What can hang from each mark:
Q778: Q36 Q894
Q475: Q36 Q97 Q778 Q793 Q826 Q894
Q793: Q97 Q778 Q826
Q36: Q778 Q894
Q97: Q36 Q475 Q778
Q894: Q36 Q97 Q475 Q793
Q826: Q894

Each row was made from one small tree. Brackets hold a mark, then the marks that hang from it, in the order of their numbers. Every link used is in the known rows. Write each row's tree.
Known rows:
{Q475 Q97 Q793 Q894}: [-13  21  -4  18  -6 -13  -5  12   9  11  15 -23   1  -9  -6   8 -14  13
   0  -7  15  11  -9  11 -11  -1 -28   1   8  -4  -5   2  19  -3  -9  -7
   0   8  -5 -20   1 -13   9  -6 -20  -2   9   0  18  12 -16  -2  23  13
   2 -25   0   0   7  16   7]
{Q793 {Q97 {Q36 Q894} Q475 Q778} Q826}: [ -5 -10  16   0  15   4  -2 -14  -1 -15  11  20   5  16  17 -33  29  -4
  -3  19 -13  27   6 -18   4 -10  12 -25 -11  11   1 -17  10  -2  -1  24
  25  -6  -6  17 -18 -21  23   7 -14  -5 -22   7 -30  -3   2  11 -11   9
  -8   2   6  -7  17 -42   2]
{Q826 Q894}: [-23  -1   3 -10 -12   5 -10   1   0  10  -4  -1 -11  21  13   3   2   7
   3   8   0 -11  18   3   6  12 -11   6   0   4 -13   2  -4   5  -1  -3
  -3  -2  -1 -16   7  11  -7  -4   9   5   8  -6   2   5  -1 -16  11   9
 -10   6  -7  19  -7   1  -8]
{Q826 {Q894 Q36 Q793}}: [ -3  -6  -3   2 -13  -6   0   2   2   7 -21 -10  -3   2   6  28 -10   2
   0   1  -3 -10  20  12   3   8  -8  15  -1   4  -5  -2 -21  -4  10 -10
 -18   7  -6   9  15  13 -24  -6  16   0   8 -15  10  -5   7  -8  -8   3
  -7  12 -14  13 -18  11  -6]
{Q894 Q36 Q97 Q475}: [  1  -4   3 -18 -16  15   3  10   0  22 -27   2   5  -9 -10  19  -8   1
  -5 -13   1  -7  14  30  -6   6   9  11 -13  -1   6  -4 -18 -12  17 -31
  -9  26  -4  21  -8   9 -22   4  30  13  10  -8  10 -12  -9   4 -26  16
  -4  -8 -18  15   8   8 -34]
{Q97 Q475 {Q778 Q36 Q894}}: [-23  -4 -20 -32   3   0  -4   7  -4  19  27  12  20  10  -4  -5   8  -9
  -8 -10   0  12  -5 -17  17  12  24 -10  22   2 -11  13  -8  12   0  12
  11  -3  13   7 -11   0  42  -7   8   6  14  -7 -17   4  31  -3   3   2
  -7  14 -12  16   4 -18  -6]
{Q793 {Q97 {Q475 Q36 Q826}} Q778}: [  3 -10  -8 -15   5  12   6  -5  -7 -12  14  -3  -6  -1  12 -32  16   2
   9 -13  17   4 -17   3 -12 -11   4   4  -1  12   6   5   9   5   3  10
   7  -3  16 -25   1 -15  -5  14 -16   1 -29  -1  -8 -27 -14  17  21 -15
   1   6   5 -42  17   0   3]
{Q97 Q36 {Q475 Q826} {Q778 {Q894 Q793}}}: [ -5   4 -13 -25   3   0  30 -25 -13  -4  24   4  24  -5  -5   7   7   1
  -3 -14 -31  19  -5 -33  14 -20  23 -12  25  -1   3   9 -10  -8   6  12
   0  -6   2  12  -9  -7  19   1  -1  -6  -3 -12 -31  -2  35  13  -2   6
 -11   7  -1  -1   4 -29  -7]
{Q36 Q778 {Q894 Q97}}: [  3  12  23  -4  -6  -9  -6 -10   7  12 -10   7 -12  12   1   1  13  -7
   7  25  -4 -13  14   4   0   8  -2 -13  -6  -6  10  -6   0  -6   6   0
  -3  -2  -3  -8 -14  -6  -6   1 -10   1  37   6  -7  29 -12 -19 -20   4
  -1   0  13   9   6  -2  -6]
{Q894 Q97 {Q475 Q36 Q778} Q793}: [ 12  -8   5  -3  -6  10  30  18 -14   5 -24 -12   2 -17 -29   9  -8   0
   5 -22 -11  -1  -8  13   5 -11  15  19   5 -17  14   7  -7 -19  17 -34
 -11   8   0  -2  -3  -1 -48  -1  21  -2   4  -9  28 -11  -1   6 -18   6
   8 -12  -2  -6  -2  33 -12]
{Q778 {Q894 Q36 Q97 Q475 Q793}}: [ 20  -8  -4 -14 -17  -1  17   6  -1  23 -33  -3  12 -27 -22  31 -11  -7
  -3 -15  -1  -8  16  18  -7   6  27  16   2 -11 -14 -10 -28 -11  21 -34
 -23  14 -10  29  -6  21 -20  -1  28   8  19 -16  28 -10  14   6 -33  21
   5   1 -21  12 -12  15 -25]
{Q97 {Q778 {Q894 Q36 Q475}}}: [  8  -3  -4 -20   1   7 -10  -3   3   4  -1  11  20 -10  -9  26   0   3
 -14 -11  -3   1   5 -13   3   7  26  13  11  -9  -3  12 -17  -2  12 -13
  -5  -2   6  18  -3  20  12  -9  24   4   6  -7   0   6  13   1  -7  15
  -6   3 -22  22   0  -8 -14]
{Q475 {Q793 Q97} Q826 Q894}: [ -5  24 -10  26   2   3  -2  -5  -5  -4  12 -15  -9  -9   2   3 -15  15
   1  -1   8  11 -23   8 -12 -20 -26  -4 -10 -13 -14   8   8  -1 -11   8
   0   3   4 -13  15 -11  12   6 -18   4 -25  -4  10   5  -8  10  29  -8
   6 -13  20 -18   4  11   7]
{Q778 {Q36 {Q894 Q475 Q793}}}: [  6  -3  -6  10   0   7  -3  29  12  23  -7   9   8  -5  -6   2   9 -17
 -12   4  -5  -2   0  15   6   9  11   3 -10 -15 -21   8 -15  13   4  -8
 -14  15 -18  14  -2  12   2 -10  -1  11  23  -7  12  -4  10   2 -18   3
   5   1   1   7  -6  24   6]
{Q475 {Q97 {Q36 Q778}} Q793 Q826 Q894}: [ -3  38 -11  17   8 -16  17 -15   6 -18  32 -24  -1 -17 -15   6 -13  13
  10  -4  -6   6 -25 -11 -13 -20 -33 -12  11  -5  19   0  27 -10 -14  13
  -1  -7  -7 -17  -3 -23  15   7 -30  -8  -1  16  -8  13 -11  13  21  -8
   2 -23  17 -18  19  -7  16]
{Q36 Q778 {Q894 Q475}}: [ 17   5  18   2   3   9 -11   2  21  10  -3  11   7   0   1  -3  21  -6
   4  14  -4 -12  12  -1   0   5  -1   3 -10 -12   1   6   3   1   5  -7
  -5  -8 -17  -8 -10   7  -6  -4 -14   7  34  -3  -8  12 -10  -5  -8  11
  -4  -8   6  11   9   2   2]
{Q826 {Q894 Q36 Q97 Q793}}: [ -5  -6   1  -5 -22 -10  12   4  -8  11 -32 -12 -13   1  -5  30 -15   1
   2   2  -3 -10  23  23   2   8  -6  10  -1   1  -2 -16 -24 -14  18 -20
 -18  14  -4  15   9   6 -34  -2  25   4  12 -12  20   0   4  -9 -24  10
  -1  14 -15   6 -19  11 -19]
{Q793 {Q97 {Q36 Q778}} Q826}: [  8  -3  15  -1  12   3  -3 -30  -3 -20   2  17  -6   7  21 -29   4  -9
   6  20   0   1   5 -15  -8  -4   4 -18 -16  18   8 -20  11   7 -14  23
  25  -7  -2  11  -3  -6   6  12  -4  -7 -25  21 -22  -9  -3  -1 -10 -13
  -1   2  15  -6   8 -28   4]
{Q475 Q36 Q778 Q793}: [-12  14  -6   1  -1  -3   5  11  -3 -15   7 -20   5  -1  -8  -4   0  18
   7 -18  -2  -9 -21  -2  14 -12  -5   8   7  -7  19  17  18  -8  -4  -3
   1   1   8 -26   8 -10  -8   6 -10  -9  -1   4   8  -1 -17   5  21 -18
   2 -20  14   2  -3  18  12]
{Q36 Q778 Q894}: [  2  14  19   4   1  -5 -16 -10  18   6   4  10  -4  12   7   0  19  -6
   5  24  -4 -12  11  -5   1   7  -6  -8  -5  -5   7   6   2   4  -1  10
   0  -8  -6 -14  -6   1   3  -4 -18  -3  33   3 -18  27 -10 -17  -3  -2
  -8  -2  14  13   3  -1   7]
{Q97 Q36 Q475 Q778}: [-26  -3   3 -38  -1   8   9 -12  -6   3  24  10  25  20  15  -8  12   4
  -8  -4 -20  22   5 -21  21  -9   8 -15  12  14  17   9   1  -4   1  11
  20   8   1   5 -17 -16  19   3   3  -3   0  -4 -39  -4  17  -2  -2  13
 -25  -2  -5  16  20 -31 -12]
{Q894 Q36}: [-14   9   1  -8  -9   4 -13  -6   5  12  -6   6   3   3   9  18  -8   2
  -8  -2   0  -6   9  14  -1  11  -2   6  -5  11   9   9 -16   2   3  -4
  -3  22   3   6   5  12  -1   1  18  -1   7  -5 -12  -5  -7 -10  -3  -7
 -16  -3  -6  24   2   4 -14]
{Q36 Q778}: [  1   6  13 -11  -2   2 -10 -18   4   8   7  10   0  13  11   2  -2  -4
   5   7   1 -11   6  -9   3   7  -7  -2   1   9  12   8   1   6  -8   7
   9  -3   6 -13   0   3  -2   0  -1  -3  16   2 -22  11  -2 -20   3  -6
 -10   1  10  13   3   0  -1]
{Q793 {Q826 {Q894 {Q475 Q36 Q97}}}}: [  6 -10   3  13   6   9   5  15   6 -15 -10  -6 -18   1  -9 -17   4   3
   9  -6   0 -15   5   5  -7   2 -11  12   0   6  -5 -10  15   4   0 -15
  -4 -17  -8 -12  -3  13 -15  -1   7   2 -11   6  14 -15 -16  15  16   6
   6  -7 -14  -9   3   0  -5]
{Q97 Q475}: [-23  -1   1 -25 -10  11   0   1   2  28   9   4  12  18  13 -10   7   0
   3 -11  -4   5  14   6  11   3  -5  -4   3  15  -4  10  -2   4  -1  -5
  11  15   0 -11  -9  -4   4   2   1   5  13 -20 -25 -14   3  -7  10   9
 -20  -8  -2  17  11  -3 -17]
{Q793 Q97 Q778 Q826}: [ 15 -28  10   7   7  12 -15 -13 -10  -7  -2  21 -11   8  33 -36   1  -6
   5  15  18  10   7  -1 -17   3   5   1 -21  12  -4 -15   4  12 -15  10
  17  -8  13  -1  11  -3  -5   5  -9   1 -40   5 -10 -16 -13 -11   3 -14
  13  12   5 -22  -2 -13  12]

Which tree is each row?
[ 16 -13  24  23  -2  -6   4  -8 -10   4 -20  17 -13   6  -4   2   2  -5
  -9  20 -19   9  12  -1   7  -9   7 -14  -6 -11   1 -11 -12 -12   7  -5
  -7  -3  -2  16  -5  -5 -10  -4  -4  -4   6  -2  -6  23   7 -14 -26   8
  11   9   8  -3 -11  -6   1] => {Q36 {Q894 {Q97 Q778} {Q793 Q826}}}
[ 15 -15   1   9  -2  20   4   8   4   7 -11   5  13  -3   9 -14  -6   7
   2 -13  -4  -5   8   9   1 -11  -8   6 -18  -2 -11  -1   7   1  -8 -17
   2   1 -13   9   4   5   4   9  -9  13 -10  -9  -1 -20  -7  13   6   6
  11 -19   3   3  -1  -2  -1] => {Q894 {Q475 {Q793 Q826}}}
[ -1  26 -18  30  10 -16   0  -6  -1 -16  25 -25  -5 -22 -23  35 -24  21
  -6 -16   1  17 -30  -2 -12 -17 -28   0  18  -9  18  12   6 -15  -3   1
  -8  -2  10  -3   8 -15  17  -3 -10  -4 -12   2  -2  18 -13  15  23  -4
   1 -15   1 -16  10   3   8] => {Q475 {Q97 Q778} Q793 Q826 {Q894 Q36}}
[ 11 -11   6  12  10  -6 -14 -14   3 -21 -16   5 -23   7  16  -6  -1  -5
  12  17  12 -13  15   0 -13   9 -11   3 -17  17   1 -24  -1   2  -3  11
   9 -16   3  10   9   5 -11   5   9   1 -20   9  -3  -7 -12   0  -6 -13
   3  15  -2  -8  -8 -20   1] => {Q793 Q97 {Q826 {Q894 {Q36 Q778}}}}
[ 15  -5   5 -18  -9   7   7  -1   4  12 -22   2   4 -11 -11  19  -9  -6
   4  -6   4 -14  15  19  -7   6   4   9 -10   0  20  -7 -13 -14  15 -24
  -2  11  -5  17 -11   4 -25   5  23  11  20  -4   1  -5  -8   0 -29   7
   0  -3 -12   6  11   3 -26] => {Q894 {Q36 Q778} Q97 Q475}
[  0 -26 -13  -3  -8  -1   2  16  -6   8  -5   0  -3   9  13  -4  -5  -8
  -1   8   6  -5  11   7   6  13  -5  13  -1  -3 -12  -4 -12  11  -1   2
  -9  -4   1  -5  16   5 -16  -9   0   6   0  -6  13  -6  12 -17  -3  -5
   8  24  -8  -8 -20  11  15] => {Q826 {Q894 {Q793 {Q778 Q36}}}}
[  3  18   4 -16   0  -7   2 -10  10 -12   5   0  -2  -4 -15   1   7  -3
   4  -1   4 -23  -9 -14   1   6  10   0  14   2   8  11   9   7   3  10
  -2 -16   6 -22  -9  14   4   1   3 -10  20  11   4  13   2  -1  12 -10
  -1   3   1   8   6   7  -2] => {Q475 {Q36 {Q778 Q894}}}
[-18  20 -15   1  -5  -9  16  -3   3 -17  15 -30  -7  -2  -2   1   1  18
  15 -10  -9 -11 -10  -7  -6  -9 -21  -4  17   6  -3 -12  22  -7 -11   1
 -11   4  -4 -12   2 -13  12   9 -21   0 -10  15  -1  -5 -18  22  17   4
  -3 -11  11 -14   0 -10   8] => {Q475 {Q97 Q36} Q793 {Q826 Q894}}
[ -3  16   3  24   9  -8   6  10 -12 -13   1 -13 -11 -14 -18   8  -9   3
  -1  -2   6  21 -26   1  -1 -11  -2  12   2 -18   9  17   3  -8   2   1
  -1  -8   6 -22  13  -5 -31 -10   7 -18 -15  -3  30   7   0  -4  12 -11
   2 -10   8 -12   0  35  10] => {Q475 Q36 Q778 {Q894 {Q793 Q97}}}
[  9 -21 -17  13   3   5  -5  12  -6  -5   7   8   4   6  22 -33 -11  -1
  -1   4  11  -4  -3   7   5  -3  -6  -6 -17   3   0  -8  10  13 -18  13
   7  -4   5   6  13  -7  19   9 -25   8 -17  10  -6 -14  -5  -4   7 -26
  25   5   8 -16  -6 -11  26] => {Q475 {Q793 {Q778 Q36} Q826}}
[-14 -18   4  -6  -8   4  12  -1 -12  12 -14   5 -16  23   9 -20  -1  -1
  15   8  -7  -3  27  12   9  -1 -13  -8 -11  12  -5 -20  -1  -5   1  -8
   6  -8  -3  -2  -6  -4 -12   6   9  10   0 -10  -7  -7   1  -6   1   7
   2   5  -6   3  -1 -22 -20] => {Q793 {Q826 {Q894 {Q97 Q475}}}}
[ -7  18  -1   0  -5  -9   4  18  11 -11   6 -29  -3 -10 -12  -2   1  15
   4 -24  13 -15 -21   7  -7  -1 -14   3  20  12   5   3  27   0  -3  -6
  -6  17   3 -23  -6 -10   8   8 -17  -8   2  14  17  -6 -26  21  20   3
   1 -19   3 -10   5  23   7] => {Q475 Q36 Q97 Q793}
[ -3   0 -13 -11   2  -5 -15   8  -3  -2  12  -2  11  -2   6  -2   2   1
  -9  -4  19   2 -18 -11  -1  10  18  -7  10  -2 -26  -3   6   9  -8  11
   5  10  13  12   5  -5  42   1  -8   6 -11  12  11   6   7   8   1   1
   7  12   6  -2 -14  -2  11] => {Q475 {Q793 {Q97 {Q778 Q36 Q894}}}}
[ 20 -24  -4  -5   7  15  -2  14  -7   9  -7   9  11  -9  -1   5  -5 -12
 -15 -13   8  14 -11  -2  -2   4  22  11   1  -7 -21   4 -16   7   4  -8
   2  15   4  25   7   2  -1  -7  14   9 -16  -8  12 -16  17   8 -19  11
   4  14  -5 -11  -7  19   3] => {Q894 Q475 {Q793 {Q97 {Q778 Q36}}}}
[-15   4 -14 -18   4  -1 -14   0  -6  10  19  17   7   8  -5   7   0  -7
 -16   2   3   2 -11 -20  13  17  27  -9  18  -5 -14  15 -10  15  -5  11
   5  -3  18   8  -2  14  38 -12  17   2   7   8  -8  19  23 -12   0  -2
  -3  19  -6  20  -7  -6  -2] => {Q97 {Q778 Q36 Q894}}
[ 17   1  14  29  16  -4  -9   5   6 -39  -5  -4  -9  -2   1 -21  20  11
  -7   8   4   0 -19  -7  -2 -15  -1 -14  -8  -1   0  -6  25  -2   0  15
   2 -10   1   0  -3 -14  19  12 -28  -8 -24  19   9   9 -18  24   8  -8
  15  -2  15 -23  -1  -3  22] => {Q475 {Q36 Q894} {Q793 {Q97 Q778} Q826}}
[ -6  -8  -5 -11 -10  13  -5  16  10   7 -18  -4   3   1   3  17   1   6
  -2  -4   2 -13  21  15   1  10  -5  22 -10   0  -7   0 -13  -1  12 -21
 -11   5 -11   5   4  18 -18  -4  21  13   7 -14  11 -13  -6   2  -2  15
 -10  -2 -23  18  -1   4 -18] => {Q826 {Q894 Q36 Q475}}
[ -6  12  -7  23   2 -11   2  -1  -7   6   0  -8   2 -12 -12  33 -23   3
  -2  -2  -8  22  -4   7   4  -7 -10  15  -3 -20  20  19 -19 -15   3  -6
  -5   0  -1   0  19   1 -32 -16  16 -10   5 -18   7   9   6 -21   0 -13
  -5 -13  -2  15  -3  20   2] => {Q475 Q778 {Q894 Q36 Q793}}
[ 15 -10   2   2  -3 -14  -3  -7   4  -9 -21  -9 -10  -3   7  24  -5  -6
   9   7   8 -11  15   1  -9  11  -8  14   0   8  -2 -15 -13  -6  10   1
  -9  -3  -3   8  14   4 -28  -2  10  -1   2  -6  10  -4   2  -3 -16  -2
  -4  20  -6  -6 -16   8   3] => {Q826 {Q894 {Q36 Q778} {Q793 Q97}}}
[ -4   3 -19  -8  -5  -6   1  10  -1  23   0   8   8  -8  -9  10  -5 -17
  -8  -3   2  -5  -3  -1   4  18  26  -2  10  -6 -28   6 -17  19  -4   2
 -11   7   1  13   3  20  17 -10  13   2  17  -2  13  -1  27 -10 -10  -6
   3  15  -3  14 -21  15   2] => {Q778 Q36 {Q894 Q793}}
[-18  10 -11 -25   2   2  23 -22   2  -9  21  -5   3  15   8 -12  12   3
  21   0 -24  -5   7 -18  11 -11 -15 -11   5  11  17  -1   8  -4  -1  16
   8 -15  -8 -14 -11 -14   2  11  -8   2   9  -4 -37  -7  10   8   9  -6
 -16   0   8  -4  17 -31  -7] => {Q97 {Q36 Q778} {Q475 {Q826 Q894}}}
[  0  15   0  32   5  -2   4   9   3 -21   0 -10  -5  -8  -9 -14 -15  15
  -5  -1   0   4 -18  13   3 -22 -31  -7 -16  -7   7   6  24   1  -7   8
   0 -13  -9 -16   3  -1   5   8 -15  -8 -14   4  21   4  -7   9  32 -15
  17 -19   6  -8   9   9  11] => {Q475 Q36 {Q793 Q826} Q894}
[  6 -22  10  -5   6  11  -6 -18 -10 -17   2  20  -1   6  36 -42   8  -6
   0  21  10  12   7  -6 -12  -3  11  -9 -24  15   5 -23  10   8 -14  20
  20  -3   4   9   3 -10   0  10 -10  -4 -43  17 -13 -22  -8  -4  -7 -11
   9   7   6 -20   5 -26  13] => {Q793 {Q97 Q36} Q778 Q826}
[ 30  -7   0  13   6   0  18   9   6  -5 -12  -6   0 -30 -29   0   1  -9
   2 -22  -1  -9  -5  -3 -14  -1  18  14  15  -2 -16  -7   3   5   7 -19
 -15 -12  -9   4 -10  21  -9  -4   5  -5   0   0  28 -17   3  23   0  12
  13  -6 -13 -10  -7  14  -1] => {Q778 {Q894 {Q475 Q36 Q97} {Q793 Q826}}}
[ 19   2  24   6  -8 -15   7 -10   4  13 -17   5  -9   1  -6  11   6 -13
   7  21 -10  -9  15   5   0   1   0  -9  -1 -11   7  -9  -9 -11  10  -5
 -11  -1  -9   1  -9  -7 -22  -3 -11  -3  38  -2  -2  25   1 -17 -30   6
   2   6  14  -2  -6  10   1] => {Q36 Q778 {Q894 Q97 Q793}}
[-26  14 -10   7   5  -3 -17  16   2  13  15   7  -3  14   0  -5  13  -8
   1  13  -4   0 -10   0  15  13   9  -3  -2 -14   2  16  -6   7  -9   7
   3   3   4  -7   6   0   7 -11   1   0  18   7  -7  14  -6 -19  -4 -20
  -8  -4  14  20  -3   5  11] => {Q475 {Q778 {Q36 Q894}}}
[-12   8   1 -12  -1  -7   0  -3   0 -10  21 -14  16   0   4   3   1  13
  -6 -12  -3   8 -10 -20   2  -4  -2 -10  24  11  12  -3  22  -8  -9   3
   7  18   3   2  -8 -22  23   3 -17  -8  -6  19 -13   4  -7   7   1  18
  -7 -11   3   1   7 -15  11] => {Q475 {Q97 Q36 Q778} Q793}
[ -7   6  -3 -17  -2  -3 -16 -14  -1   1   5  11  10   0  -1  28  -2   4
 -14  -2  -1   1   4 -17   4  10  22   2  15  -1   1  13 -18   1   6   1
  -3   0  15  13   0  16  19  -7  19  -4   5  -1 -12  18  13  -9  -3   5
 -12  11 -16  25  -5 -12  -9] => {Q97 {Q778 {Q894 Q36}}}
[ -3  11   5  20  -4 -13   1   4   0  19   6 -11  -6 -10 -14  19 -20  -2
  -3  -3   5  18  -3   8 -12   2 -17   6  13  -5  -6   5  -1  -2  -5  -8
  -6   8  -4 -13   2  -1 -14 -16  -1  -8  10  -7  16  10   0 -13   9  15
  -6 -11  -4  -2   1  26   1] => {Q475 Q97 {Q894 Q793}}
[ 26  -2   9  17  13  -3   1  -7   4 -36  -6  -9  -9  -6   4 -25   2   4
  11  -2  15 -17 -18  -5  -7 -13 -12  -7 -10  13  11 -11  29   2  -7  18
  11 -13   4  -9   2 -12   7  20 -23  -7 -23  20   6  -8 -17  20  13 -21
  18  -2  18 -27   0  -1  17] => {Q475 {Q36 Q778} {Q793 Q97 Q826}}
[ -6  -6  -1  13  -1   2  -9  -5   2  -8 -15   7 -16  14  12   0  -8   2
   4  10  -5 -11  22   8   3   6 -15   3 -16  12   3 -10  -9   2  -2  -1
  -1 -10  -4   7  10  15  -9   1  16   2  -9  -2  -7  -6  -5  -7   5 -11
  -1   5 -10  13  -7 -16  -7] => {Q793 {Q826 {Q894 Q36}}}
[  6  -9  -8  13   3  -1  -7  13  -9  11   3   7  -1  -8   6  -6 -15 -13
 -11  12  23  25 -11  14  -9   4  -1   4 -14 -13 -12   1  -7  11  -5  12
   1   2   3   0  15  -5  -7 -12  -5   2 -14  -3  22  -2  13 -15  -1  -7
  12  12  -1 -21  -3  23  18] => {Q475 {Q894 {Q793 Q97 {Q778 Q36}}}}
[-12   1  -4 -30   3   0   7  -1   0  -2  18   0  16   3 -14  -3  18   5
  -6 -15  -5   5  -8 -21  14  -2  17  -4  27   4   4  17   5   2  11   6
   6 -11  11 -13 -18   2  23  -1   6  -6   9  -6 -10   6  18   9  16  10
 -11   3 -12   8  11 -12 -12] => {Q97 {Q475 Q36} {Q778 Q894}}
[ 12 -18   4  19  21  13 -20  10   1  -9   0  25  -6   5   4 -23  13 -14
 -14  14   6  13 -10  -6  -3   5  19 -10 -16  -5 -17  -7  -1  11  -5  10
  12  -6   3  24  -2   1  21  -2   1   8 -25  14  -4  -1   0   9 -11  -2
  11  11   2 -12   1 -13   9] => {Q793 {Q97 {Q778 {Q36 {Q894 Q475}}}} Q826}
